Each row was made from one walk, in order. Every step used is in the known rows, and no mark comes twice. Write each row's walk.
Known rows
u > g > z: 21	-60	-13	-6	5	-30	6	2	77	14	8	15	25	48	-2	3	-18	-79	10	23	40	-18	52	-4	7	18	10	57	46	1	-17
v > f > l: -22	-66	11	-27	-14	-32	-41	12	8	54	-25	3	10	33	-48	2	-43	-55	10	21	32	7	46	-13	70	24	37	0	80	-31	-21
n > z > f > v > d: -10	-63	-13	-35	21	-29	34	31	83	68	63	6	-26	20	-58	31	3	-17	-7	19	24	-37	26	0	22	-13	-13	23	-23	-3	15
n > l: 9	-33	51	-30	9	-45	-40	-6	-8	28	-24	-15	-13	56	-39	-11	-73	-78	8	47	55	-5	68	4	38	33	9	10	40	-33	-38
q > k > v > d: 20	-63	32	-50	-12	-49	21	-7	27	31	-31	-8	19	72	-72	5	-51	-37	-28	29	49	-62	62	10	-31	18	-57	66	12	-29	0
g > l > n: 16	-49	14	-1	-66	-28	-3	1	-65	-1	1	25	36	53	-2	-25	-46	-78	2	43	43	-12	50	9	62	49	36	18	48	-18	-7
z > g > l > n > v: 24	-47	21	-7	-4	-37	-6	3	-29	13	8	19	16	4	7	-22	-50	-82	29	34	47	4	17	-12	2	23	38	18	31	-5	-4
z > g > v > f: -7	-51	-9	-17	41	-22	-9	30	43	50	-17	10	25	1	-23	3	-20	-59	35	0	35	-11	21	-7	-4	2	47	23	59	6	-27
n > l > f: -11	-39	20	-36	22	-33	-35	16	7	11	-25	-13	-12	36	-60	-6	-88	-98	10	43	47	-9	48	15	40	37	41	-14	14	-36	-21
g > z > f > v > k: -11	-53	-11	-10	-4	-5	31	14	76	53	-6	13	-13	54	-12	16	-16	-18	15	35	18	-38	-3	-2	17	-18	26	34	-31	26	7
f > l > n > z > g > v: 14	-22	-5	10	8	-34	-9	20	-23	50	39	22	3	9	14	10	6	-97	45	49	25	2	19	-7	29	10	29	-3	43	7	-31
v > k > q: 17	-47	46	-28	9	-14	-13	-23	33	20	0	-17	-26	101	-54	9	-24	-28	-44	61	29	-17	35	20	26	33	14	69	42	1	-12
g > l > f > v > k: -42	-59	0	-19	-24	-10	9	23	15	5	-20	11	11	36	-43	-13	-48	-58	25	27	43	-26	-33	10	34	26	27	-8	-47	-31	-9
u > g > z > n > v: 22	-58	-18	-22	36	-26	31	8	86	26	24	19	4	16	20	9	-8	-82	7	20	55	-7	55	11	0	-15	19	79	39	14	34
n > z: 12	-32	16	-3	18	-46	-8	-7	36	28	41	-17	-14	52	-6	14	-36	-55	6	54	37	-30	62	15	18	21	-11	28	10	1	-22
l > f > v > c: -59	-67	-14	-17	13	-16	18	15	32	25	-11	4	10	30	-54	8	-21	-49	17	14	44	-24	12	17	23	11	53	-13	-21	-25	9
g > z > n > v: 21	-45	5	-10	25	-30	27	18	46	40	26	8	-10	36	30	11	-28	-63	11	47	51	-25	69	20	0	-21	8	61	24	19	34
l > n > z > f: 16	-40	-21	-5	-11	-21	16	-5	11	30	40	5	-16	38	-6	18	-24	-55	-14	52	13	-23	56	16	59	19	60	26	19	32	21
g > l > n > z > f > v: -9	-46	-32	-3	-43	-13	29	10	-26	40	50	34	-3	15	9	-6	-9	-61	21	44	16	-15	2	1	71	0	39	-2	-57	16	6
z > g > l > f > v: -12	-53	-8	-16	2	-20	-1	44	10	32	-10	19	29	0	-28	-7	-53	-98	59	13	34	-12	-21	-14	19	21	44	-20	-3	-26	-9
u > g > v > f > l: -39	-75	-26	-31	10	-24	-21	25	25	41	-21	17	28	8	-43	-5	7	-87	27	-14	43	21	14	-13	39	4	52	13	64	-30	-46
u > g > l > f > v: -36	-75	-31	-24	-14	-18	15	33	21	1	-4	21	34	11	-41	-11	-30	-110	38	-5	46	-6	-13	0	34	24	50	-4	-22	-39	-10
z > g > l > n: 39	-41	13	-3	-38	-23	-17	4	-38	16	-9	36	44	27	2	-21	-54	-87	23	34	35	-2	31	-13	44	53	42	20	83	-7	-11
f > l: 1	-47	37	-14	-19	-44	-38	12	-24	41	-20	-13	5	68	-32	7	-45	-76	15	37	43	-3	59	-11	48	35	25	7	87	-32	-26
l > n > z > g: 37	-26	2	9	7	-36	4	-10	31	25	43	13	-1	20	7	16	-32	-75	10	54	22	-19	51	5	27	35	31	32	50	19	5
q > k > v: 17	-42	31	-25	-15	-46	14	-23	-11	25	-51	-24	15	84	-27	1	-68	-64	-2	46	45	-54	59	13	-26	15	-17	53	-8	-7	-12
l > f > v > d: -35	-76	-5	-30	1	-31	44	57	62	24	25	0	4	29	-87	24	-27	-50	-6	6	44	-45	33	18	12	17	21	6	7	-46	34
u > f > l > n: -3	-67	0	-19	-53	-35	-39	17	-47	20	-21	11	8	49	-32	-10	-42	-84	-2	30	25	-10	63	15	97	29	69	-4	60	-47	25
l > f > v: -38	-56	-6	-5	-2	-30	35	40	22	19	3	-16	-1	42	-42	22	-43	-79	22	22	42	-38	31	22	17	13	63	-6	-14	-23	24
v > k: 2	-43	41	-15	-6	-29	-9	-16	39	11	-26	-18	0	77	-35	6	-51	-34	-12	40	48	-33	41	13	18	42	17	48	54	-10	-10
f > l > n > z > g > v > c: -8	-32	-11	-1	22	-21	-26	-4	-10	55	24	42	16	-3	2	-6	28	-67	42	40	27	17	1	-12	32	5	18	-13	33	6	-48
f > l > n > z > g > v > d: 16	-42	-5	-14	11	-37	-3	37	18	55	58	38	9	-3	-32	12	22	-69	15	32	28	-4	21	-9	22	12	-13	7	63	-15	-21
z > n > l > f > v > d: -25	-57	1	-64	12	-18	22	53	47	44	8	26	-13	3	-89	12	-45	-80	-8	15	54	-19	45	26	68	16	20	8	30	-50	47
l > n > v > k: -7	-49	31	-5	-6	-35	25	-21	13	-8	2	-15	-25	51	-19	5	-40	-32	-21	48	55	-24	37	28	-1	23	45	47	11	1	28
k > v: 8	-54	11	-25	-19	-47	18	5	-31	16	-21	-20	10	66	-22	22	-36	-67	-1	36	45	-35	64	11	-9	20	-1	30	38	-6	5

Which walk is each row?
18	-36	-18	-18	34	-24	-39	22	44	25	27	20	18	-9	-16	-10	-58	-93	45	42	24	-6	-8	-10	21	31	3	-12	-8	-5	-40 => n > z > g > l > f
-33	-96	-30	-48	-12	-19	24	49	62	6	17	37	36	-3	-86	-8	-14	-79	9	-19	49	-11	-11	-3	28	26	8	8	-1	-62	2 => u > g > l > f > v > d
28	-67	20	-31	-1	-39	2	21	11	19	29	33	20	-7	-39	-18	-34	-52	2	19	50	-2	20	-16	-3	24	-5	30	50	-26	5 => z > g > l > n > v > d
-26	-47	34	-6	-11	-28	25	-2	37	25	-15	-14	-10	67	-31	14	-32	-30	5	29	48	-40	17	14	13	20	21	34	3	-15	5 => f > v > k
-10	-50	37	-19	3	-11	23	-10	31	34	12	-13	-36	91	-49	20	-2	-25	-27	53	31	-24	15	19	22	9	18	54	-12	-4	1 => f > v > k > q
-16	-71	26	-23	-12	-43	35	32	45	41	27	0	2	50	-66	21	-14	-30	-8	10	50	-42	53	7	7	14	-9	32	34	-41	19 => f > v > d
-36	-64	15	-51	18	-35	9	46	45	32	10	5	-18	14	-104	6	-50	-68	2	19	52	-21	29	11	31	16	5	-16	-17	-63	3 => n > l > f > v > d
-32	-61	-57	-12	-1	-19	1	9	20	32	40	39	10	-17	-15	-2	34	-87	15	15	28	21	14	5	64	1	47	7	19	-6	-29 => u > g > v > f > l > n > z
5	-46	24	0	-56	-36	-11	5	-58	23	-10	6	11	64	-22	3	-35	-85	-1	46	37	-3	67	4	76	46	59	8	96	-24	5 => f > l > n
34	-26	16	-5	45	-43	-23	-3	65	44	29	-6	-4	23	-4	18	-39	-66	27	46	28	-21	42	-9	2	23	-4	29	42	11	-23 => n > z > g
-11	-49	46	-19	30	-42	-1	-15	47	10	-9	-34	-28	56	-27	7	-49	-25	-5	40	60	-26	28	14	-26	11	9	46	2	-9	-1 => n > v > k
19	-26	38	-43	5	-27	-27	0	-6	41	-24	6	-5	44	-25	-5	-69	-93	-1	44	57	-3	84	17	74	33	25	36	86	-19	6 => z > n > l
11	-39	-8	-20	26	-29	-9	1	47	48	26	-13	-22	43	-17	20	-34	-48	3	44	20	-24	46	4	33	7	24	25	9	22	-9 => n > z > f
12	-19	12	-6	58	-28	-10	1	75	36	20	-1	-6	24	1	11	-9	-47	34	43	36	-25	-7	4	-29	7	-14	36	2	22	-47 => n > z > g > v > k
-7	-44	12	-15	45	-23	-20	5	26	44	-26	14	36	26	-19	-7	-4	-52	39	9	47	-8	17	-8	-23	9	25	20	57	3	-45 => z > g > v > c
-24	-63	4	-44	20	-27	-17	19	16	66	-10	6	-13	2	-27	9	-33	-60	6	18	47	17	48	0	63	-8	48	23	76	-16	29 => z > n > v > f > l
5	-40	-1	-25	12	-31	-41	10	16	68	14	-8	-23	39	-24	18	-27	-63	17	47	15	0	33	-17	61	8	21	-3	32	3	-29 => n > z > f > l
-7	-47	-20	-25	-31	-33	3	-30	-15	47	-8	20	-2	20	-25	-1	-33	-59	-4	62	16	-21	29	7	52	1	-9	17	-36	-1	-12 => q > k > v > f > l > n > z
-16	-51	38	-11	-19	-37	-4	-15	-17	13	-9	-9	-27	49	-25	2	-33	-49	-7	52	49	1	22	6	31	23	40	21	33	-18	8 => f > l > n > v > k
-47	-81	-4	-29	3	-25	-16	5	30	37	-20	9	8	35	-43	-12	-13	-30	15	0	39	-31	27	15	40	-8	32	-1	-33	-43	13 => u > f > v > c
18	-21	4	0	58	-40	-6	19	43	47	37	-3	3	17	12	13	-9	-75	46	36	35	-23	25	1	-28	-2	-3	22	10	17	-45 => n > z > g > v
-15	-42	-14	-10	19	-27	26	14	44	62	40	-10	-31	31	-12	28	-13	-46	21	34	21	-31	24	2	28	-17	29	10	-42	18	6 => n > z > f > v
5	-58	-13	-8	-12	-26	6	20	-10	50	14	16	-21	28	7	6	-16	-65	13	51	21	5	32	-13	37	-22	59	6	9	19	14 => g > z > f > l > n > v
-46	-41	21	-35	16	-19	-1	10	37	17	-31	-8	-33	31	-71	1	-67	-67	16	40	49	-19	-6	17	35	20	34	-15	-46	-37	-11 => n > l > f > v > k
-40	-59	21	-9	1	-27	14	-8	18	42	-7	4	11	51	-32	3	-8	-30	16	18	52	-23	32	5	17	7	22	13	4	-21	-8 => f > v > c
-13	-52	-16	-8	-8	-18	-12	31	-20	53	-17	35	27	-5	-20	-1	-8	-82	33	13	24	15	17	-13	52	13	78	-5	93	-5	-16 => z > g > v > f > l > n
-30	-68	0	-31	0	-18	-18	-12	-27	48	-19	13	-13	23	-36	-3	-9	-40	0	26	35	23	21	-12	52	-1	79	-6	35	-2	8 => z > f > l > n > v > c
-19	-71	-26	-29	-61	-30	7	7	-66	30	-26	21	15	23	-38	16	-19	-67	-11	32	24	4	45	-1	68	21	42	-2	63	-15	18 => k > v > f > l > n
12	-63	5	-25	-18	-29	-25	-3	7	1	-15	18	44	38	-21	-25	-38	-93	19	8	52	4	30	-13	36	44	14	36	55	-31	-39 => u > g > l
-33	-52	-35	-7	-3	-5	36	-16	23	50	40	30	-13	18	-16	12	18	-23	2	36	17	-18	15	11	59	-7	53	4	-42	24	21 => l > n > z > f > v > c
15	-45	39	-44	39	-9	11	-15	45	31	14	-14	-49	71	-33	15	-15	-31	-48	59	44	-7	41	34	18	0	24	91	35	15	38 => z > n > v > k > q
-9	-60	-6	-30	-57	-28	4	-20	-44	39	-58	18	19	39	-43	-7	-50	-65	-9	42	25	-18	40	3	53	15	29	22	16	-15	2 => q > k > v > f > l > n
-14	-36	-20	-27	11	-8	24	43	38	48	6	34	-13	11	-13	6	-45	-104	30	46	41	-19	34	24	62	-10	31	0	-25	-10	28 => g > z > n > l > f > v
-4	-72	31	-29	-19	-52	7	23	-12	28	29	5	-13	30	-59	7	-16	-48	-21	32	52	-3	57	0	26	18	11	17	60	-43	21 => f > l > n > v > d
7	-43	-28	-11	10	-33	-38	32	-10	45	27	27	0	-6	3	-4	0	-98	42	32	14	-4	15	3	49	-7	39	-17	5	-15	-12 => u > f > l > n > z > g > v
-11	-56	-18	-49	13	-11	32	60	79	54	28	48	-8	-1	-60	8	-31	-74	3	31	42	-24	36	21	56	-8	-10	13	-6	-32	38 => g > z > n > l > f > v > d
-14	-67	-20	-18	2	-11	-10	-5	4	57	3	36	-8	17	-6	-8	6	-35	11	44	23	18	15	-18	41	-25	49	0	2	18	-2 => g > z > f > l > n > v > c
-2	-38	-40	2	28	-20	16	12	40	41	46	32	10	-23	4	7	2	-59	23	29	17	-12	19	12	21	-1	44	17	13	27	-9 => l > n > z > g > v > f
-40	-42	13	-28	16	-31	0	29	4	26	-12	-11	-23	27	-58	3	-66	-97	28	35	49	-15	26	14	37	13	45	-28	-37	-42	-7 => n > l > f > v
3	-70	24	-22	-4	-50	39	14	20	7	44	-1	-11	33	-52	9	-22	-32	-35	28	57	-29	71	21	-2	17	17	43	41	-27	40 => l > n > v > d
-27	-53	11	-13	20	-25	-5	2	-2	30	-16	4	26	54	-19	-10	2	-41	18	17	56	-19	37	14	-7	6	19	18	24	-8	-42 => g > v > c
34	-54	-25	-18	2	-12	20	11	78	26	7	36	32	37	13	10	-11	-90	1	19	41	-14	68	10	43	17	25	81	91	13	28 => u > g > z > n
15	-33	1	12	-19	-37	17	-12	2	10	54	2	-7	48	6	13	-26	-63	-11	63	32	-30	71	29	43	31	25	29	17	8	12 => l > n > z
-8	-57	6	-20	-13	-32	-2	12	-40	41	-6	-7	-26	32	-24	11	-30	-69	3	36	31	9	40	-8	47	2	88	1	46	1	23 => z > f > l > n > v
-15	-51	-19	-6	-24	-27	-19	-3	1	44	38	25	-6	8	-22	6	-18	-55	-3	50	17	7	42	5	98	21	35	-4	34	-9	-6 => v > f > l > n > z
-30	-61	24	-15	-8	-36	-16	-18	-37	28	-3	11	-4	31	-26	-9	-11	-47	4	39	52	17	36	-1	35	11	42	-2	32	-23	-4 => f > l > n > v > c
